Each row was made from one walk, in order. Every step used is in the known rows, and no mark comes twice. Write each row's walk.
Known rows:
beso deta meko maza: [ 1.15  3.26 -0.24 -0.81  1.16  3.40  2.04 -0.21 -0.65 -2.79 -0.45  1.91
  0.17  0.15  0.86 -4.19 -0.18  2.02  2.65 -0.84 -1.49 -0.47 -1.66  3.57
  2.90  1.18  0.43  0.54 -0.35  0.70 -0.80  2.19]
beso deta: [ 0.22 -0.39  0.38  0.58 -0.45  1.55  0.26 -0.14 -0.14 -1.70  3.36  0.81
  0.96 -0.13  0.47 -2.93 -0.15  1.90 -0.24  0.26 -0.79 -0.13 -1.32  0.52
  1.47  0.09 -0.51  0.42 -0.74 -0.62 -1.54  2.78]
deta meko bodiru pana: [-1.99 -1.15 -1.16 -1.77 -1.02  2.39  0.96 -1.60  6.22  0.74 -5.11  1.17
  2.99  0.26 -1.77 -2.20  1.12 -1.45  3.24 -1.03  0.59  0.37 -0.21  0.13
  1.42  2.27  2.47  0.74  0.93  0.45 -0.87  1.43]
bodiru meko maza: [ 1.91  0.49 -1.86 -0.53  1.84  3.73  0.24  0.59 -0.44 -1.03  1.69  0.36
  1.45 -0.15  0.92 -0.02  1.25  1.56  1.15 -1.04  0.54 -0.40 -1.31  2.56
  1.22 -1.17 -1.37 -0.69  0.26  0.34 -0.43  0.23]
buvib maza meko bodiru gefom: [-1.70  0.05 -0.17 -3.31  3.81  6.46 -2.83 -1.77 -0.68 -1.27  2.34  0.98
 -0.65 -0.01  2.15 -1.65  1.26  1.36  3.29 -2.39  1.12  1.04 -0.92  2.21
  1.88  2.77  0.64 -1.08  0.85  0.75  1.24  0.66]
bodiru gefom meko maza buvib: [ 1.48  1.37  0.15  0.28  2.69  5.40 -1.20  0.49 -0.03  4.37  0.63  0.44
  0.09 -0.96 -2.21 -4.23  2.40  1.10  2.55 -1.62  0.08  1.44 -0.01  2.43
  1.22  0.25 -0.42 -2.20  3.66  1.68  1.93  1.28]
beso deta meko gefom: [ 0.76  4.27  2.80 -0.44 -0.31  2.98  1.37 -0.41  0.28 -0.73 -1.42  3.50
  0.55  0.32 -0.61 -3.39  0.25  1.28  3.23 -0.24 -0.64 -0.18 -0.62  3.04
  2.78  1.90 -1.15  0.99  0.42  0.15 -1.04  2.99]
buvib maza meko: [-0.49  1.96  0.08 -1.01  3.67  3.30 -1.14 -0.78  0.98 -2.22 -0.52  0.16
 -0.19 -0.03  1.85 -0.57 -0.14  0.94  1.85 -2.11  1.67  0.33 -0.51  2.12
  1.79  1.09 -0.56 -0.62 -0.45 -0.54  1.63 -0.21]
meko bodiru pana beso: [-1.81  1.76 -3.10 -1.47 -1.64  1.51 -0.41  0.26  4.17  1.45  0.99  0.46
  2.30 -0.91 -0.63 -1.79  1.46 -0.86  1.48 -0.34 -0.71 -0.29 -0.21 -1.54
  0.97  1.66  2.73  0.90  1.60 -1.08 -3.28  2.54]
pana beso deta meko: [-0.73  6.12 -0.50 -0.68 -0.95  0.63  1.01  0.84 -0.41 -1.82 -0.16  1.93
  0.87 -0.76 -0.48 -3.50 -0.15  1.30  2.06  0.66  0.27 -0.75 -1.06  2.01
  2.91  2.34 -0.06  0.87  0.71 -1.85 -5.70  3.27]
beso deta meko bodiru: [-1.79 -0.43 -0.08 -2.04 -0.45  3.17  0.82 -1.65 -0.32 -2.49 -0.21  2.40
  1.64  0.10 -0.85 -3.22  0.33  0.98  2.96  0.29 -1.08  0.20 -1.53  1.35
  2.60  3.62  2.56  1.29  0.05  0.45 -2.98  2.30]
pana bodiru: [ 0.30  2.12 -0.10 -0.61 -1.57 -2.04 -0.55 -0.10 -1.27 -0.86 -0.66 -0.23
  0.20 -0.37  0.27 -0.13  2.19  0.67  0.28 -0.06 -2.24 -0.44  0.24 -0.05
  1.79  2.52  2.65 -0.09  0.59 -0.14  0.43 -0.75]
maza meko bodiru: [-2.02 -1.76  0.02 -2.02  1.06  5.06 -1.37 -1.87  0.38  0.65 -0.06  0.77
  1.39 -0.05 -0.94 -0.23  0.90 -0.20  2.62 -0.01  0.17  0.66 -0.35 -0.59
  0.86  3.55  2.97  0.52  0.20  0.51  0.23 -0.24]
gefom meko bodiru: [-1.90 -1.15 -1.77 -0.96  0.48  3.52 -0.45 -0.70 -0.12  0.71  1.11  0.14
  2.30 -0.23 -1.11 -0.96  0.83 -0.13  2.70 -0.08 -1.02  0.58 -0.15  1.07
  0.99  2.81  3.42  0.52  2.74  1.06  0.45 -0.12]
buvib maza: [ 0.05  1.41 -1.02 -1.01  2.48  0.45 -0.16 -0.03 -0.34 -3.17  1.04 -0.02
 -1.15  0.02  2.31 -0.31 -0.37  0.81  0.24 -1.89  0.07  0.01 -0.49  2.08
  1.08 -0.43  0.05 -0.36 -0.16  0.09  0.80 -0.42]
buvib maza meko deta: [-0.47  2.91 -0.67 -1.33  3.93  3.78  0.50 -0.62  0.68 -3.64  3.38  0.66
 -0.50 -0.03  2.37 -1.78 -0.37  3.28  2.15 -2.15  2.59  0.10 -0.40  1.76
  4.33  0.65  0.78 -0.39 -1.24 -1.23  2.09  0.95]
gefom meko: [-0.30  0.77 -0.70  0.83  0.47  1.46 -0.03  0.29  0.87  0.86 -0.20 -0.42
  1.61 -0.32 -0.87 -0.99  0.07  0.21  1.61 -0.23  0.41  0.33  0.13  1.59
  0.78  0.74  0.50 -0.25  2.16  0.20  0.87 -0.09]
meko maza: [ 1.55  1.50 -1.23 -0.65  1.47  2.06  0.71  0.37 -1.31 -0.88  1.34  0.23
 -1.21 -0.02  1.47 -0.86  0.11  0.85  0.88 -0.84 -1.71 -0.31 -0.39  1.65
  0.52 -0.34  0.72  0.00  0.27  1.14  1.33 -0.22]
beso deta meko gefom bodiru: [-0.75  0.60  1.53 -0.29 -0.26  3.62  1.22 -0.16  0.40 -2.17 -1.07  3.38
  0.40 -0.06 -1.03 -2.04  1.44  1.50  3.74  0.18 -2.62  0.22 -1.02  3.00
  2.74  3.56  2.51  1.48  1.06  0.59 -2.33  1.11]
bodiru gefom meko deta beso: [ 1.31  1.07 -2.61  0.20  0.05  4.00  0.13  0.37  1.14  0.10  2.37 -0.06
 -0.46 -0.18 -0.23 -3.75  0.31  1.61  3.94 -1.22  3.47  0.74 -1.05  1.68
  3.60  0.10  0.59 -0.49  1.26 -0.12 -1.11  2.13]
beso deta meko maza buvib: [ 1.00  1.75  1.07 -0.37  1.62  3.90  1.44 -0.63  0.42 -0.20 -2.23  2.49
  0.37 -0.78 -2.63 -5.43  1.27  1.45  2.51 -0.81 -1.10  0.58 -1.19  2.16
  2.98  1.44  0.50  0.04  0.14  0.83 -1.50  2.99]
gefom bodiru pana beso deta meko: [-2.08  1.35 -2.28  0.15 -1.92  1.51  0.93  1.15  6.31 -1.69 -1.39  1.44
  2.99 -1.03 -1.43 -3.87  1.62  0.79  2.61  0.14 -0.73 -0.27 -1.38  1.24
  2.97  2.80  2.58  1.29  1.14 -2.10 -6.47  3.13]
pana beso deta meko gefom: [ 0.56  8.97  1.42 -0.97 -0.94  2.22  1.12  0.89 -1.16 -0.30 -0.53  3.71
  0.33 -0.58 -0.48 -3.66  0.45  1.29  3.53  0.23 -0.80 -0.87 -0.52  2.84
  3.37  2.74 -0.56  1.28  1.78 -1.05 -4.15  4.11]

Write each row's walk:
[ 0.25 -4.71 -1.74 -0.11  2.38  4.55 -0.61  0.64  0.73  0.29  0.58  0.90
  1.69 -1.23 -3.05  0.05  3.96  1.19  1.26 -0.58 -1.25  1.11 -1.07  1.09
  1.14  0.81  2.62 -0.78  1.06  0.90 -2.17 -0.84] : gefom bodiru meko maza buvib
[-0.73 -1.22  1.11  0.53  0.17  5.93 -0.72 -0.51  7.28  2.40 -2.48  1.42
  2.14 -0.19 -1.33 -0.56  2.57 -0.38  3.48 -1.24 -0.58  0.80  0.12  0.24
  1.18  2.27  1.53  0.49  0.96 -0.11  1.29  0.36] : maza meko gefom bodiru pana
[ 0.86  5.53 -0.90 -0.02  0.24  3.58  1.47  0.72  5.34  1.56 -2.24  2.25
  2.18 -1.39 -3.08 -7.15  2.07  0.94  2.78 -1.27 -0.35  0.10 -1.00  1.34
  3.63  1.05  0.03  0.10  1.31 -1.13 -4.10  5.68] : bodiru pana beso deta meko maza buvib
[ 0.70  6.29 -0.30 -0.83  1.06  3.06  1.21  0.87 -0.99  0.18 -0.81  2.72
 -0.02 -1.55 -2.59 -5.59  1.54  1.67  2.71 -0.25 -1.06  0.00 -1.03  2.23
  3.44  2.24  1.07  0.21  1.60 -0.49 -4.75  3.96] : pana beso deta meko maza buvib
[-1.48 -0.23  0.61 -2.34 -0.18  4.33 -0.47 -1.71 -0.76 -1.05  1.09  2.55
  1.21  0.12 -0.27 -4.52  1.06  1.62  3.32 -0.12  0.07  0.54 -1.71  2.17
  2.38  3.31  1.00  0.08  0.92  0.65 -2.87  3.40] : beso deta meko bodiru gefom
[-0.91  3.12  0.11  0.63 -0.77  6.32 -0.61  0.94  5.70  1.28  2.17  2.31
  2.90 -0.98 -0.79 -3.60  2.65  1.52  3.59 -0.39 -1.59  0.07 -1.02  0.60
  3.30  3.15  1.19  1.25  1.37 -1.98 -3.53  3.89] : maza meko gefom bodiru pana beso deta
[ 0.30  3.94 -0.86 -0.44 -0.69  1.23 -0.32  0.36 -0.94  0.04  4.19 -0.11
  0.88 -0.43  0.41 -3.57  2.52  3.67  2.66 -0.77  0.28 -0.08  0.40  1.78
  5.00  2.50  2.54 -1.37  3.06 -0.66  1.94  1.58] : pana bodiru gefom meko deta
[-2.31  3.32 -2.53 -2.31 -1.68  1.16  0.57 -0.36  5.00  1.19 -4.02  1.41
  2.67 -0.72 -1.84 -2.25  1.22 -1.41  3.45 -0.41  0.57 -0.21 -0.11  0.21
  1.97  3.04  2.84  0.98  2.25 -0.76 -4.05  2.47] : deta meko bodiru pana beso
[-0.42 -0.79  0.57 -0.17 -0.06  2.18 -0.13  0.45 -0.47  0.11  0.64  1.70
 -0.69 -0.27 -0.35  1.31  1.80  0.27  1.88 -0.01 -2.81  0.46  0.25  0.93
  0.37  1.85  2.90  0.88  1.60  1.13  0.18 -1.54] : meko gefom bodiru
[-1.76 -1.36  0.77 -2.38  1.33  6.10 -2.78 -1.88 -0.32  2.01  1.22  0.83
  0.66 -0.02 -0.29 -1.28  1.53  0.43  2.96 -0.54  1.34  1.02 -0.52  0.01
  0.65  3.19  0.80 -0.82  1.18  0.68  0.40  0.70] : maza meko bodiru gefom
[ 0.86  2.08  0.76 -1.06  2.03  2.45  1.21 -0.59  0.67  1.65 -5.72  1.69
 -0.45 -0.69 -3.10 -2.60  1.49 -0.25  2.64 -1.07 -0.16  0.74  0.12  1.65
  1.45  1.39  1.24 -0.48  0.82  1.55  0.17  0.20] : deta meko maza buvib
[ 0.50  0.06 -1.35 -0.21  0.62  2.46  1.20  0.38  0.62 -1.65  4.38  0.65
  2.35 -0.13 -0.24 -0.38  0.90  2.98  0.61 -0.39  3.19 -0.36 -0.71  0.59
  3.23 -1.21 -0.57 -0.34 -0.70 -1.51 -1.16  2.13] : bodiru meko deta
[-0.24 -1.44 -0.02  0.62 -0.85  2.92  0.23  0.42  5.78  1.68 -0.95  1.35
  1.34 -0.09 -0.72 -0.16  2.36 -0.46  2.01 -0.78 -2.37  0.44  0.19  0.08
  0.52  0.65  2.07  0.76  1.19  0.40  0.57  0.49] : meko gefom bodiru pana
[ 1.39  0.17  0.14 -0.14  2.06  2.61  0.29  0.05 -0.44  2.18 -0.57  0.75
 -0.91 -0.81 -2.05 -2.35  1.66  0.26  0.66 -0.86 -1.38  0.80  0.05  0.23
  0.51 -0.09  0.94 -0.56  0.56  1.37  1.14  0.39] : meko maza buvib
[-0.29  1.34  0.92 -0.19 -0.36  1.07  1.27 -0.65  0.80 -2.23 -1.52  1.65
  1.37  0.18 -0.61 -3.46 -0.33  1.23  1.77  0.04  0.36 -0.17 -1.18  1.94
  2.34  1.54 -0.39  0.59 -0.38 -0.49 -2.50  2.36] : beso deta meko
[-1.75 -1.37 -0.70 -1.00 -1.37  3.53  1.22 -1.62  6.16 -0.87 -1.70  1.88
  4.01  0.16 -1.38 -4.73  0.98  0.32  3.07 -0.77 -0.34  0.17 -1.57  0.57
  2.78  2.47  1.72  1.29  0.07 -0.15 -2.46  4.27] : beso deta meko bodiru pana
[-1.32 -4.61 -1.90  0.85 -0.92  1.18  0.06  0.25  6.57  0.16 -1.10 -0.38
  2.03 -0.11 -0.83 -0.29  1.68 -0.51  0.60 -0.57 -1.21  0.43 -0.31 -0.84
  0.04  0.45  2.53  0.42  0.25 -0.29 -0.93 -0.01] : gefom bodiru pana
[ 0.11  3.49 -1.55  0.90 -1.90  1.01  0.32  1.30  4.90  0.26  3.25  0.65
  2.62 -0.68  0.03 -4.50  0.55  1.30  0.16 -0.19 -0.11 -0.63 -1.19 -0.35
  2.19 -0.30 -1.06  0.63  0.24 -2.53 -4.24  5.45] : bodiru pana beso deta
[ 0.57  8.21  0.79 -0.12 -1.85  2.90  1.48  0.80  5.33  1.12 -1.70  3.22
  2.34 -0.48 -0.83 -4.86  0.96  0.61  3.70 -0.91  0.01 -0.70 -0.67  2.13
  3.62  1.42 -1.47  1.10  1.43 -1.71 -3.87  5.59] : bodiru pana beso deta meko gefom
[ 1.77 -0.66 -0.54 -0.16  2.48  4.15 -0.36  0.36  0.66  2.07  0.21  0.95
  1.64 -0.96 -2.80 -1.29  2.87  1.02  0.80 -0.97  0.79  0.60 -0.80  1.09
  1.23 -0.82 -1.06 -1.37  0.51  0.48 -0.70  1.18] : bodiru meko maza buvib
[-1.98  2.64 -3.74 -0.50 -1.21  2.93 -0.38  0.59  4.92  2.12  0.57 -0.13
  4.06 -1.04 -1.63 -2.80  1.56 -0.58  3.12 -0.56 -0.36  0.04 -0.14  0.26
  1.72  2.38  2.92  0.66  3.90 -0.97 -2.38  2.63] : gefom meko bodiru pana beso
[ 0.04  1.88 -0.73  0.26  1.14  2.86  0.19  0.58  0.21  0.49  5.31  0.18
  0.74 -0.14  0.21 -3.38  0.54  2.98  2.41 -0.90  2.56  0.36  0.05  1.81
  3.13 -0.06  0.14 -1.36  2.30 -0.41  1.42  2.16] : bodiru gefom meko deta
[-1.85  4.10 -0.86 -2.94 -0.85  3.44 -0.84 -0.14 -2.03 -1.02  2.46  2.78
  0.72 -0.73 -0.16 -4.59  1.29  1.62  3.49  0.39  0.08 -0.12 -1.61  2.01
  2.98  3.98  1.18  0.25  2.03 -0.64 -6.10  4.19] : pana beso deta meko bodiru gefom
[ 0.34 -4.93 -4.54  0.02 -0.41  3.54  0.62  0.60  1.91 -3.69  1.99  0.39
  1.17 -0.54 -0.78  0.40  1.93  1.83  2.43 -0.19  2.24  0.35 -2.07  0.33
  3.53  0.57  3.57  0.85 -1.21 -0.90 -5.36 -0.18] : gefom bodiru meko deta beso
[-0.49  4.85 -1.02  0.16 -2.04  0.61  1.37  0.67  6.10 -0.30 -1.73  1.43
  3.13 -0.65 -0.93 -5.18  0.40  0.59  2.15 -0.41  1.00 -0.69 -1.09  1.16
  3.03  1.15 -1.07  0.67  0.61 -2.41 -5.15  4.88] : bodiru pana beso deta meko
[-0.72  0.04  1.06  0.59 -1.15  3.96  1.60 -0.13  6.80 -0.56 -2.24  2.94
  2.64 -0.06 -1.26 -3.77  1.97  0.78  3.82 -0.82 -1.84  0.32 -0.96  2.22
  2.95  2.33  1.72  1.46  0.80 -0.04 -1.88  2.72] : beso deta meko gefom bodiru pana
[ 0.01  1.11  0.11  0.42  0.74  2.56 -1.29  0.43  0.49  2.39  1.35 -0.24
  0.95 -0.12 -0.37 -2.16  0.81  0.66  1.95 -0.72  1.57  0.71 -0.01  2.15
  0.63  0.37 -1.46 -1.59  2.99  0.24  1.04  0.70] : bodiru gefom meko
[ 0.65  1.75  0.67 -1.02 -1.33 -1.10 -1.83 -0.03 -1.82  0.62  0.92 -0.17
 -0.54 -0.31  0.90 -1.11  2.69  1.23  0.67 -0.46 -1.02 -0.07  0.12  0.56
  1.74  2.16  0.71 -1.43  1.47 -0.05  0.50  0.13] : pana bodiru gefom
[-0.96  4.79 -0.87 -0.24  1.67  6.76 -0.94  0.85  5.34 -2.10  3.24  2.52
  1.60 -1.05  1.53 -3.83  2.20  2.40  3.94 -2.39 -1.43  0.09 -1.49  2.69
  4.32  2.65  1.30  0.89  0.99 -2.00 -2.54  3.64] : buvib maza meko gefom bodiru pana beso deta
[ 1.53  2.64 -1.07 -0.31  2.19  4.91 -0.48  0.67 -0.81  1.48  2.24 -0.10
  0.01 -0.12  1.26 -3.09  0.89  1.55  2.89 -1.47 -0.08  0.34 -0.45  3.92
  1.25 -0.04 -0.61 -1.69  3.08  1.49  2.21  0.51] : bodiru gefom meko maza
[-1.73 -0.31  0.13 -2.97  0.20  2.96 -0.83 -1.51 -0.47  0.39 -2.24  1.63
  0.41  0.15 -0.73 -1.43  1.16 -0.21  3.44 -0.45  0.86  0.64 -0.34  1.58
  1.12  3.12  1.57 -0.34  1.82  1.39 -1.41  0.93] : deta meko bodiru gefom
[ 2.06  2.54 -1.87 -1.12  0.20  1.39 -0.29  0.59 -1.69 -1.65  1.17  0.22
  1.54 -0.46  1.16 -0.28  3.30  2.15  1.49 -1.01 -1.44 -0.83 -1.12  2.53
  3.18  1.32  1.15 -0.80  0.86  0.04  0.03 -0.43] : pana bodiru meko maza
[ 0.89  1.88 -2.54 -1.31  2.97  4.82  0.47 -0.90  1.63 -4.18  0.81  0.47
 -1.60 -0.15  2.17 -2.32 -0.63  1.89  3.67 -2.82  3.82  0.40 -1.37  1.52
  4.76  0.71  1.51  0.37 -2.36 -0.92 -0.37  0.99] : buvib maza meko deta beso
[ 1.47  2.81 -2.60 -0.35 -1.60  2.01 -0.33  0.48 -0.14 -0.44  1.52 -0.30
 -0.13 -0.60  0.13 -4.26  2.46  2.32  4.13 -1.21  1.33  0.28 -0.83  1.69
  5.52  2.52  2.97 -0.58  2.21 -0.35 -0.80  1.30] : pana bodiru gefom meko deta beso
[ 1.10  1.16 -0.57  0.59  2.56  3.95  0.32  0.32  0.58  3.14 -0.78  0.29
  0.72 -1.07 -2.89 -3.18  1.79  0.42  2.19 -1.07 -1.08  1.08  0.20  1.79
  1.30  0.63  1.11 -0.93  2.89  1.46  1.88  0.59] : gefom meko maza buvib
[-1.12 -5.11 -2.00  0.09  0.43  2.32 -0.76  0.55  1.17 -1.39  0.93  0.09
  2.52 -0.47 -1.02  2.11  2.28  0.86  0.63  0.38  0.16  0.29 -1.09  0.85
  0.63  0.88  1.63 -0.11  0.59 -0.37 -3.30 -1.41] : gefom bodiru meko
[-0.94 -0.50  1.55 -0.39  1.14  5.26 -1.00 -0.52  0.68  1.00 -0.88  1.76
  0.11 -0.20 -0.86  0.89  1.91  0.36  3.38 -0.10 -1.21  0.73  0.14  0.92
  0.97  3.43  2.27  0.65  1.01  0.60  0.82 -1.34] : maza meko gefom bodiru
[ 1.37  0.21 -2.68 -0.16 -0.65  1.22  1.61  0.29  0.87 -2.27  0.93  0.28
 -1.20  0.08  0.22 -1.90 -0.46  0.88  1.79 -0.58  2.03  0.04 -0.96 -0.51
  2.94 -0.32  2.05  1.15 -1.77 -0.35 -2.04  1.13] : meko deta beso
